What can hang from each mark
renaf: zisi
zisi: renaf simez
tozi: zasez
tanen: seri
zasez: lafi lizite seri simez tozi vepo
seri: tanen zasez
lizite: zasez
fibu: lafi zole
dako: vaza zasez
simez: zasez zisi
lafi: fibu zasez
vepo: zasez
vaza: dako

Every row comes from one small tree of marks. Brackets hold a mark, then the marks that hang from it, in alphabetical order. Every link used is in the known rows. Which tree was each row made from?
In the rows, 128 means zero.
Known rows
[seri tanen [zasez lizite simez tozi vepo]]: [109  79 122 159 172  84 147 188 146 167 158 171 140 121 129 156 148  93
 150 111  98 132 116 113 186 135 126 166  49 118 190 133  77 216 106 106
  86 117]
[tanen [seri [zasez simez]]]: [114 145 115 170 129 120 141 162 138 133 134 152 132 117 146 133 119  80
 156 155 116 135 110 107 135 123 137 153 107 146 178 115 103 193 125 124
 105 118]
[seri tanen]: [101 145 132 164 150 142 126 142 144 152 152 136 123 124 138 121 131  92
 111 123 128 126 138  97 118 115 161 161 118 125 130 132 110 168 125 145
 104 125]
[simez zasez zisi]: [109 126 125 144 153 127 119 147 136  91 156 125 103 116 161 120 112 101
 160 168 121 114 116  89 123 128 162 161  99 117 151 112 122 184 118 162
 103 168]
[renaf zisi]: [121 151 118 149 137 138 140 149 125 102 126 131  92 110 146 120 127 110
 133 118 125 140 108 104 122 108 165 163 122 129 139 103 119 149 134 142
 126 132]
[seri tanen zasez]: [101 138 127 166 159 145 119 157 157 149 164 146 133 129 128 107 115  96
 126 133 105 135 139  94 131 124 158 170  97 119 152 136  92 193 117 147
  84 125]
[simez [zasez lafi lizite tozi vepo] [zisi renaf]]: [111  41 118 131 202  92 163 165 130  98 160 111 109  92 132 139 131  88
 181 121 111 113  60  78 161 135 133 140  43  85 173  96  83 201 115 122
 132 175]
[zasez seri simez vepo]: [129 113 111 166 144  85 150 163 138 137 109 149 119 129 122 184 156 103
 150 122 118 110 104 148 159 129 122 124  74 130 180 114 109 195 115 101
 115 116]
[lizite [zasez lafi seri]]: [ 95 132 124 161 146 105 157 162 148 130 129 139 127 113  66 135 153  91
 170 128 104 137  92 112 153 118 145 138  73  99 193 102 100 203 110 101
  90 129]
[zasez lafi simez]: [123 142 133 143 114  98 163 146 145 132  98 144 119 117 122 136 140 104
 149 129 111 133 112 121 131 116 146 149  98 126 183 112  99 178 123 128
 125 116]
[dako vaza [zasez [seri tanen] simez]]: [110 171 126 196 169 112 153 178 120 156 149 147  95 108 118 162 152  87
 124 174 113 129 119 125 136 114 149 162  73 151 158 126 121 220 137  98
 106 126]
[seri [zasez lizite]]: [110 131 114 145 154 123 142 166 127 141 150 142 122 106 119 123 133  96
 159 140  97 134 127 104 149 132 143 156  82 130 173 122  83 185 114 126
  94 127]
[fibu [lafi [zasez lizite simez tozi vepo]] zole]: [111 107 108 116 125  71 151 174 113 177 111 153 148 152 141 135 198  88
 165 120  90 123  61 125 155 115 154 146  67  94 164 132 101 192 137 104
 116  95]
[zasez [lafi [fibu zole]] lizite seri simez tozi]: [129  92 132 127 158  65 185 160 119 180 111 177 139 116 109 177 191  60
 178 137 103 114  82 121 179 135 121 155  76 130 180 104  82 199 106  59
 115 151]
[tozi [zasez [lafi fibu] lizite simez vepo]]: [124 102 100 135 158  81 173 165 142 166 108 129 127  92 104 149 141 102
 166 134  79 159 106 141 183 122 148 161  64 124 191 101  51 180 142 101
 115 146]
[lizite [zasez [lafi fibu] seri vepo]]: [108  98  98 161 171  79 158 155 162 137 109 145 130 112  60 156 147  88
 166 125  84 137  94 149 168 115 142 138  63  99 189 106  75 190 117  83
  84 152]
[vaza [dako [zasez lafi [simez zisi] vepo]]]: [119 130 100 173 137  97 162 167 165 128 107 135 118 108 104 128 135 119
 144 173 114 129  83 140 147 111 140 136  60 107 167 134  94 194 136 120
 101 131]
[dako [zasez lizite seri]]: [103 140 108 175 165 119 156 180 107 143 152 133 104 108  94 153 166  88
 153 164 104 127 107 112 157 130 145 145  68 138 150 119 105 186 119 100
 106 129]
[lafi [fibu zole] [zasez lizite seri tozi vepo]]: [122  66 110 149 190  60 159 144 113 182 116 165 138 117 103 154 191  66
 153 153  86 118  89 143 169 130 130 156  63 111 152 125  66 184 118  65
  90 160]
[vepo [zasez lafi lizite seri simez tozi]]: [110  82 128 160 150  69 168 179 112 158 132 158 126 116  97 172 175  80
 178 151  99 131  84  99 168 142  98 157  36 109 208 124  85 211  92  86
 119 127]
[zisi renaf [simez [zasez lizite tozi]]]: [ 86  99 131 133 170  85 137 136 115 118 149 140 104  89 137 125 129  69
 153 141 136 104  97  45 141 136 142 151  57 119 142  89  85 171 114 154
 143 171]
[fibu [lafi [zasez vepo]] zole]: [105 137 103 126 124 109 125 155 129 156 106 127 144 165 132 106 166  97
 144 125  89 124  77 130 115 106 175 139  96  86 134 137 108 172 150 134
 112  99]
[renaf [zisi [simez zasez]]]: [ 98 161 134 150 129 102 127 148 137  83 129 141  93 110 152 122 103  97
 145 146 129 121 115  75 125 109 168 181  93 127 141  86 113 157 128 175
 132 159]
[dako vaza]: [116 159 131 150 151 130 148 140 108 132 119 128  93  95 132 138 130  91
 128 147 121 132 127 117  98 109 154 141 110 148 150 118 109 174 145 109
 114 139]
[fibu lafi zole]: [103 162 112 106 115 145 119 155 118 154 119 127 139 165 151 112 159  88
 146 116 119 118  85 104 107 115 180 136 130 111 119 127 130 160 148 142
 121 106]
[fibu [lafi [zasez [seri tanen] vepo]] zole]: [101 135 113 155 146 115 126 170 143 178 137 136 159 174 121 127 176  84
 138 119  97 111  75 122 130 109 169 146  86  80 130 137 112 199 137 118
 105  99]
[vaza [dako [zasez tozi]]]: [ 94 127 115 164 137 129 144 150 132 142 121 152 113 105  98 112 150  92
 121 179 116 142  96 103 128 123 148 133  72 122 136 141  90 174 133 100
  89 141]
[tozi zasez]: [102 138 124 140 143 148 131 148 122 139 133 115 114 103 124 106 131 104
 141 143 110 159 116  98 133 126 167 149 102 126 153 110  88 170 146 137
 106 137]
[lafi fibu [zasez [simez zisi] vepo]]: [148 100  92 157 158  64 142 116 151 135 106 155 107 102 146 128 140 106
 139 172  94 121 114 166 148 109 154 175  94 117 169 127  81 171 126 127
  97 159]
[vaza [dako [zasez [lafi fibu] lizite tozi]]]: [101 112 104 157 154 103 174 154 140 163 117 157 123  88  73 127 156  78
 135 183  94 144  93 112 149 119 148 150  54 122 145 132  58 169 129  73
  92 166]
[simez zasez [zisi renaf]]: [113 110 115 139 178 137 115 133 131  87 167 109  94 105 167 103 105  98
 152 151 131 110  97  71 122 131 158 148  96 106 139 102 116 179 122 174
 130 173]
[seri tanen [zasez lafi lizite simez vepo]]: [114 109 119 166 160  86 162 193 170 165 145 149 150 122 109 149 132 103
 158 110  86 133 121 124 176 124 132 170  50 109 201 128  71 216 112 122
  99 106]

Which tree is each row?
[122 121 121 154 136  97 137 152 135 118 124 129 108 119 141 123 128 112
 165 164 113 131  99 114 129 124 127 170  87 105 187 132 108 187 112 158
 119 130]
[vepo [zasez lafi [simez zisi]]]
[ 92 111 140 173 162  88 135 171 148 100 151 156 111 121 135 162 124  84
 143 124 129 112  95  75 155 116 150 177  59 110 145  88 106 190 117 135
 120 161]
[renaf [zisi [simez [zasez [seri tanen] tozi vepo]]]]
[103 108 107 142 164 118 148 175 120 152 139 107 121  97 112 135 142 106
 155 125 101 153 110 115 163 126 149 142  71 122 164 111  76 175 146 118
 106 131]
[tozi [zasez lizite vepo]]
[121  99 129 150 149  80 173 171 105 159 139 172 120 107 119 187 188  77
 168 131 125 113  94 105 179 138 115 142  64 140 187 105 102 205  98  70
 114 126]
[zasez lizite seri simez tozi]
[135  89 118 178 189 101 164 161 168 131 155 124 124 114 128 158 141 102
 152  98 135  95  72 119 163 121 127 139  74  94 173 106 106 222 111 125
 137 129]
[zasez lafi [seri tanen] [simez [zisi renaf]] vepo]
[ 90  69 129 168 189  88 145 190 133 149 172 152 137 128 112 184 153  69
 155 129 102 114 106  88 176 141 129 151  30 106 165 115  91 215 102  86
  96 154]
[simez [zasez lizite [seri tanen] tozi vepo]]
[ 97 101 124 172 182 116 173 196 147 172 163 112 144 106  75 156 151  92
 159 110  96 144  97 107 179 126 141 149  49 101 175 105  66 214 132  92
 107 130]
[tozi [zasez lafi lizite [seri tanen] vepo]]
[102 129 109 161 135  95 160 169 125 163 125 165 118  97 106 134 167  93
 136 179 116 137  96 108 160 126 135 142  51 133 158 136  90 185 125  92
  97 129]
[vaza [dako [zasez lizite simez tozi]]]
[115  75 126 186 169  54 169 172 135 178 148 171 136 112 106 171 190  85
 145 131  99 120  97 124 183 124 120 161  35 106 189 127  81 221 102  76
  97 116]
[lafi [zasez lizite [seri tanen] simez tozi vepo]]
[113  61 133 157 162  94 176 164 137 125 108 143 128 121  80 181 163  83
 163 106 105 122  74 123 153 128 123 118  58 102 181 109  80 202 114  60
 109 136]
[zasez lafi seri tozi vepo]
[140  52 113 153 187  91 154 150 124 113 142 143 101 105 146 172 163  97
 162 112 144  95  55 119 172 139 111 117  72 110 175 102 111 211 108  98
 130 146]
[zasez seri [simez [zisi renaf]] tozi vepo]
[106 102 125 141 152  70 150 144 152  86 103 154 102 105 127 147 108  85
 154 138 104 129  93  96 144 109 162 181  68 112 154  83  76 159 130 132
 125 188]
[renaf [zisi [simez [zasez [lafi fibu] tozi vepo]]]]
[126 100 102 144 157  99 158 132 156 134  86 133 120 114 101 148 125  92
 140 124  89 133 114 151 131 112 153 144  93 115 156 118  66 153 136 106
 111 156]
[zasez [lafi fibu] vepo]
[134 115 117 141 157 117 151 146 156 107 141 132 112 101 137 105 116 111
 170 134 114 124  87 104 147 128 141 154  91 107 191 108  91 207 114 150
 125 136]
[seri [zasez lafi [simez [zisi renaf]]]]
[103  95 134 134 185 110 153 163 148 184 153 167 156 121 110 119 146  65
 152 130  86 136 112  93 160 132 148 186  83 111 158 131  58 198 115 102
  82 154]
[seri tanen [zasez [lafi [fibu zole]] lizite tozi]]
[ 96  80 127 172 161  62 165 183 165 151 130 167 143 124  76 170 170  89
 165 103 104 133  78 121 190 121 125 144  41  89 214 111  92 231 105  78
  83 116]
[lizite [zasez lafi [seri tanen] simez tozi vepo]]
[119 116 117 164 194 130 148 174 128 163 204 119 118  83 142 131 154  95
 158 132 139 122  87  80 185 134 142 162  78 118 163  95 100 220 120 132
 126 142]
[tozi [zasez lizite [seri tanen] [simez [zisi renaf]]]]
[105 104 117 141 160 111 170 178 133 148 127 101 129  96  90 135 140 105
 166 116  89 159  98 115 163 122 149 143  61 109 180 104  62 183 146 109
 114 130]
[tozi [zasez lafi lizite vepo]]
[110 115 122 175 162 113 138 179 148 165 148 134 135 124 118 157 145 104
 141 124 112 139 108 122 177 129 142 149  68 117 174 112  92 212 133 113
 104 120]
[tozi [zasez [seri tanen] simez vepo]]
[ 98  91 111 159 161 108 143 163 115 119 111 134  98 118 108 141 151  98
 136 145  97 144  93 126 143 125 149 135  68 123 149 132  96 171 137 108
  96 132]
[dako [zasez tozi vepo]]
[114 128 122 154 124  94 137 151 133 135 106 138 117 127 122 127 132 106
 153 155  99 144 112 114 126 127 127 164  76 110 187 135  97 178 115 147
 123 118]
[vepo [zasez lafi simez]]
[107  93 110 167 195 109 170 178 153 182 154 123 144 101  76 160 146  80
 152 124  84 146 105 121 183 124 150 162  55 110 165 104  50 199 133  82
 101 159]
[tozi [zasez [lafi fibu] lizite [seri tanen] vepo]]
[ 93 107 126 145 162  83 139 132 152  97 116 116 112 105 119 123  99  89
 149 126 122 106  96  80 126 124 147 139  57 100 151  90  77 171 131 171
 152 160]
[zisi renaf [simez [zasez lafi vepo]]]
[103  84 108 165 167 107 159 183 125 140 147 146 137 106 121 157 137  67
 169 130 105 135  88 103 157 130 125 139  73 131 176 117  80 196 125  83
  97 130]
[tanen [seri [zasez lizite tozi vepo]]]
[125  64 124 168 174  68 172 156 164 166 114 177 140 125  99 194 162  74
 143 116  99 119  94 139 175 124 128 155  62 114 180 117  70 206 109  62
 104 153]
[zasez [lafi fibu] [seri tanen] simez tozi vepo]
[104  91 131 152 173 121 147 145 166 155 143 169 139 116 104 119 124  72
 134 135  82 145 118  99 145 126 158 181  85 111 163 131  55 194 113 104
  79 163]
[seri tanen [zasez [lafi fibu] tozi]]
[133  67 117 171 170  51 174 166 122 142 145 160 117  96 120 170 190  96
 172 149 109 110  76 134 186 126 116 151  44 108 199 116  93 223  98  78
 100 132]
[lafi [zasez lizite seri [simez zisi] tozi vepo]]
[ 96 126 130 140 144 101 156 169 135 125 137 128 125 114 111 136 128  85
 168 148  90 132 122  86 138 127 152 159  61 113 174 104  87 185 118 127
 118 148]
[simez [zasez lafi lizite]]
[107 122 102 149 136  73 134 162 146 133 107 147 117 118 114 139 145 117
 157 120 107 140 107 144 166 115 140 140  74 112 197 117 109 184 125 129
  91 109]
[lizite [zasez simez vepo]]
[105 163 125 166 157 125 171 161 115 123 111 116  88  92  93 128 133  93
 136 170  91 151 108 123 105 106 165 151  83 137 158 120  96 188 155 103
 116 138]
[dako vaza [zasez lafi]]
[101 129 127 136 148 129 169 169 126 151 139 107 125  89  96 117 142  97
 164 132  95 161 105  94 152 123 158 154  78 117 174 100  70 181 140 116
 116 133]
[tozi [zasez lafi lizite]]
[137 125 111 139 156 120 136 127 127 113 140 126  92  98 174 114 133 111
 144 132 148 109  94 105 133 123 144 143 118 126 155 108 123 176 121 162
 139 137]
[zasez [simez [zisi renaf]]]
[ 91 133 127 142 154 105 117 120 135 103 135 127 102 102 143 108 103  83
 138 146 139 104 112  59 116 128 155 148  80 119 133  93  96 161 125 186
 146 165]
[zisi renaf [simez zasez]]
[ 94 103 126 116 155  90 148 137 137 148 101 157 133 116  94 110 158  77
 163 134  96 149  86 112 149 120 155 155  96 103 170 113  84 173 126 103
  80 156]
[lizite [zasez [lafi [fibu zole]] tozi]]
[107 162 105 171 119 115 140 153 143 148 112 154 114 112 112 117 142 108
 122 186 118 137 113 123 134 118 149 140  75 133 148 140 102 176 134 124
 100 122]
[vaza [dako [zasez simez]]]
[119 124 111 134 145  72 143 153 119 176 107 148 130 127 130 131 149  88
 162 165  89 136 114 126 146 131 126 180  82 119 173 136  83 167 119 137
 119 138]
[vepo [zasez [lafi [fibu zole]] lizite simez]]
[120 123 111 137 155 103 173 140 135 155 115 139 121  95 101 139 142  78
 152 139  93 133 122 121 140 115 153 163  95 131 158 111  67 153 124 102
 115 158]
[zasez [lafi fibu] lizite]
[ 91 126 158 169 149  95 151 166 154  99 149 157 115 115 120 147 123  77
 150 131 128 117  91  57 145 114 158 186  66 107 153  84 100 196 112 134
 125 165]
[renaf [zisi [simez [zasez lafi [seri tanen] tozi]]]]
[111 142 127 165 144 121 124 161 160 155 153 162 134 131 141 118 123 101
 132 137 107 132 139 106 148 126 152 175  94 126 173 133  98 204 113 149
  92 114]
[seri tanen [zasez simez]]
